Every row comes from one small tree of marks. Brackets hold a mark, then the marks that hang from it, in the order of their numbers. Every link used is in the known rows. Which tree was each row made from?
Known rows:
{k953 {k465 k418 k963}}: -1.1,13.2,4.8,-3.4,-1.7,-25.4,-28.1,22.3,5.9,-4.8,-3.3,-16.2,-9.1,12.1,-3.3,-9.3,4.1,-7.5,8.3,21.2,-41.1
{k953 {k465 k261 k736 k963}}: 13.7,18.9,11.1,3.3,15.5,-27.3,-32.1,6.9,24.9,-5.4,-4.9,-8.4,3.8,-0.9,-14.1,-9.8,-2.1,-19.0,8.8,41.9,-48.8
{k963 {k465 k261 k418 k420}}: 8.6,18.1,22.9,2.3,13.5,-18.8,-46.8,29.8,0.8,-11.7,-10.4,-16.2,6.8,6.5,3.3,2.1,8.1,-16.5,-9.6,26.2,-24.4
{k963 {k465 k261 k953}}: -4.0,7.0,18.9,3.9,7.3,-5.2,-27.3,16.3,15.8,0.0,-7.6,-12.1,2.4,-18.5,-4.7,5.6,8.7,-3.9,4.5,32.0,-29.9
{k418 {k465 k736 k953 k963}}: 9.0,21.4,2.0,15.2,4.2,-28.0,-28.3,28.3,41.3,-7.5,-8.7,-21.2,-3.5,-7.4,-15.4,4.2,0.1,-17.6,-2.5,31.8,-26.3
{k465 k418 k420 k917 k953 k963}: 14.4,37.5,-3.9,6.4,24.1,-49.4,-66.6,53.1,55.7,-16.6,-24.1,-15.6,-8.0,-7.8,-18.7,-11.4,-7.1,-34.0,-5.0,22.9,-31.1
{k736 {k465 k261 k917 k953 k963}}: 19.8,21.0,5.2,9.0,18.4,-29.5,-41.2,30.9,55.1,-11.7,-30.1,-9.9,8.5,-38.9,-24.7,-8.9,-6.4,-12.4,4.0,32.9,-34.0
{k465 k418 k917 k953}: 0.2,17.9,5.9,10.5,10.2,-24.7,-42.0,38.6,39.0,-8.4,-18.4,-6.8,-7.3,-11.8,-3.1,-3.1,-1.1,-0.6,-3.3,19.2,-31.0
{k953 {k465 k261 k418 k420 k736 k963}}: 23.8,36.2,8.0,4.5,23.8,-44.9,-62.1,30.7,26.6,-18.8,-9.5,-18.2,2.5,9.1,-13.8,-15.0,-8.8,-32.8,-0.7,40.8,-44.9
{k917 {k465 k261 k420}}: 19.7,14.4,6.8,-1.3,19.3,-27.7,-22.0,10.5,7.6,-6.5,-26.6,-8.6,2.6,-0.1,-24.1,1.4,7.8,-8.1,-7.0,24.9,-25.6
{k736 k465}: 1.8,0.9,18.9,0.8,-10.7,-11.0,-0.7,12.2,3.2,-6.7,-23.9,-0.9,3.6,-7.0,-5.5,0.1,10.5,10.4,-2.5,9.8,-20.7
{k917 {k465 k261 k418 k736 k963}}: 29.7,23.2,3.7,5.6,30.4,-35.0,-42.5,21.6,14.8,-9.4,-17.2,-11.3,-14.9,-4.1,-20.0,2.2,5.7,-19.5,-13.1,34.5,-30.9
{k465 k261 k418}: 13.4,8.8,15.6,-0.8,16.7,-24.1,-28.3,16.5,6.4,-7.7,-13.8,-5.6,-4.6,-2.9,6.3,8.7,0.7,-4.1,-5.8,25.1,-36.5
{k261 k234}: -5.1,-10.7,6.1,-4.8,-9.7,-11.3,9.4,-0.6,-7.0,1.8,-16.0,1.2,-7.0,2.2,4.4,1.4,14.1,2.7,-1.4,19.5,-35.8
{k261 k234 k465}: -8.4,-24.2,13.7,-7.6,-26.7,-6.9,14.1,-3.0,-24.0,1.3,-19.9,0.9,-9.8,8.4,12.8,-13.9,17.9,6.7,-7.0,21.2,-27.0
{k917 k465}: 1.2,-0.4,8.0,-1.8,-0.2,-11.5,1.8,3.8,-4.9,2.8,-19.3,-2.7,-8.8,4.0,-15.7,4.5,18.4,10.6,-4.3,12.0,-21.2
{k917 {k465 k418 k736 k953 k963}}: 15.8,26.4,-3.6,8.3,18.5,-35.1,-42.9,34.5,24.9,-9.3,-17.4,-14.8,-27.2,-8.0,-25.9,-0.4,6.8,-16.5,-9.6,26.9,-25.1
{k234 k261}: -1.4,-9.6,13.0,-10.4,-6.6,-9.1,3.7,-1.5,-4.3,2.1,-11.7,6.9,-3.0,5.4,2.4,9.9,4.7,5.6,-6.9,16.1,-32.5
{k953 {k465 k418 k917 k963}}: 1.4,17.9,4.0,4.4,4.4,-25.7,-40.5,29.3,25.4,-5.5,-7.0,-12.9,0.9,8.0,-6.1,-16.6,1.2,-6.7,7.2,23.6,-43.0
{k234 {k261 {k465 k917 k953}}}: -4.6,-11.8,12.5,-2.8,-14.7,-8.7,-12.5,13.1,13.1,-0.3,-19.9,3.9,-2.5,-6.6,0.6,-11.7,0.5,8.0,-9.7,23.7,-26.5

Write each row's tree:
34.7,50.2,1.1,15.9,46.6,-57.8,-89.2,52.1,71.8,-24.2,-23.9,-13.9,-1.0,-18.4,-23.6,-11.4,-16.9,-47.8,-10.8,44.5,-39.0	{k465 k261 k418 k420 k736 k917 k953 k963}
1.9,-3.5,3.6,0.1,-11.8,-24.5,-14.7,13.0,10.4,-4.8,-19.4,-5.5,-21.4,-7.8,-4.0,-19.8,8.8,-18.8,-6.7,36.3,-31.1	{k261 k234 {k465 k736 k953 k963}}
3.5,34.4,18.5,20.3,13.9,-22.6,-69.7,51.3,37.9,-16.1,-12.7,-14.2,3.9,-1.1,-7.8,-10.9,4.3,-21.0,-13.3,28.1,-19.0	{k963 {k465 k418 k420 k736 k917 k953}}
3.9,-7.6,4.3,-1.5,-10.3,-22.7,-22.5,22.4,1.0,-5.2,-20.7,-6.3,-12.2,5.0,9.2,-23.0,11.2,-9.5,-12.0,26.0,-30.9	{k261 k234 {k465 k418 k917 k963}}
31.5,23.5,0.9,6.0,18.9,-40.6,-53.7,41.3,32.0,-22.9,-34.4,-15.0,11.2,-16.5,-13.5,-16.1,-4.9,-23.7,-10.5,33.1,-35.0	{k736 {k465 {k261 k234} k418 k420 k917 k963}}
11.8,27.9,8.0,13.0,5.7,-32.4,-53.2,53.9,41.2,-23.4,-33.8,-13.3,5.9,-16.1,-15.2,-13.3,-4.5,-5.1,-8.2,16.1,-19.7	{k736 {k465 k418 k420 k917 k953}}
25.3,24.1,-4.5,7.5,18.2,-39.9,-48.3,37.3,52.4,-18.5,-38.5,-15.6,11.8,-34.5,-27.6,-17.6,-8.2,-25.1,-0.1,38.9,-37.0	{k736 {k465 {k261 k234} k420 k917 k953 k963}}
23.4,22.9,1.1,12.9,13.9,-34.1,-55.5,48.0,39.6,-24.5,-37.6,-16.6,10.5,-28.6,-12.8,-15.5,-9.4,-9.0,-7.8,34.9,-32.9	{k736 {k465 {k261 k234} k418 k420 k917 k953}}
8.3,9.3,5.9,10.8,6.1,-17.3,-20.1,20.6,30.9,-5.2,-11.9,-22.1,8.7,-16.1,-7.0,10.7,-3.0,1.9,3.0,33.9,-31.2	{k418 {k465 k261 k953}}
13.2,23.0,2.2,11.0,7.7,-32.3,-34.0,32.6,41.7,-9.9,-17.8,-19.9,17.7,8.6,-15.4,-4.8,1.4,-21.2,-5.8,22.1,-24.2	{k418 {k465 k420 k917 k963}}
15.7,29.0,9.3,10.7,10.3,-44.9,-65.9,47.6,42.0,-20.3,-24.7,-10.7,-10.6,0.3,-11.2,-27.3,-3.2,-33.8,-16.9,30.2,-21.3	{k261 {k465 k418 k420 k736 k917 k953 k963}}
23.2,25.5,-0.8,24.4,17.7,-31.5,-48.9,35.3,55.7,-17.4,-22.4,-21.1,21.2,-15.0,-15.0,-8.1,-9.5,-17.9,-8.6,49.2,-34.8	{k418 {k465 {k261 k234} k420 k736 k917 k953}}
1.5,16.4,10.4,2.5,1.2,-23.9,-22.5,9.1,17.9,-3.5,-3.9,-6.5,-2.4,9.6,-12.7,-12.3,4.7,-14.4,7.7,29.4,-41.2	{k953 {k465 k736 k963}}
15.7,6.2,6.2,-4.7,13.0,-29.1,-17.5,7.1,7.5,-9.0,-24.4,-4.7,5.8,-1.5,-4.9,-2.4,2.2,-17.2,-4.2,32.8,-40.1	{k465 {k261 k234} k420}
5.7,21.4,9.0,4.4,4.5,-28.7,-38.4,24.0,14.0,-9.1,-2.3,-12.5,-9.0,13.3,-5.5,-11.2,2.1,-14.7,2.0,28.2,-41.0	{k953 {k465 k418 k736 k963}}
17.9,23.3,-2.7,-3.4,15.0,-40.1,-36.8,32.0,6.1,-10.2,-23.2,-16.7,-16.0,11.8,-22.6,-2.5,10.8,-20.9,-11.4,14.7,-20.8	{k917 {k465 k418 k420 k963}}
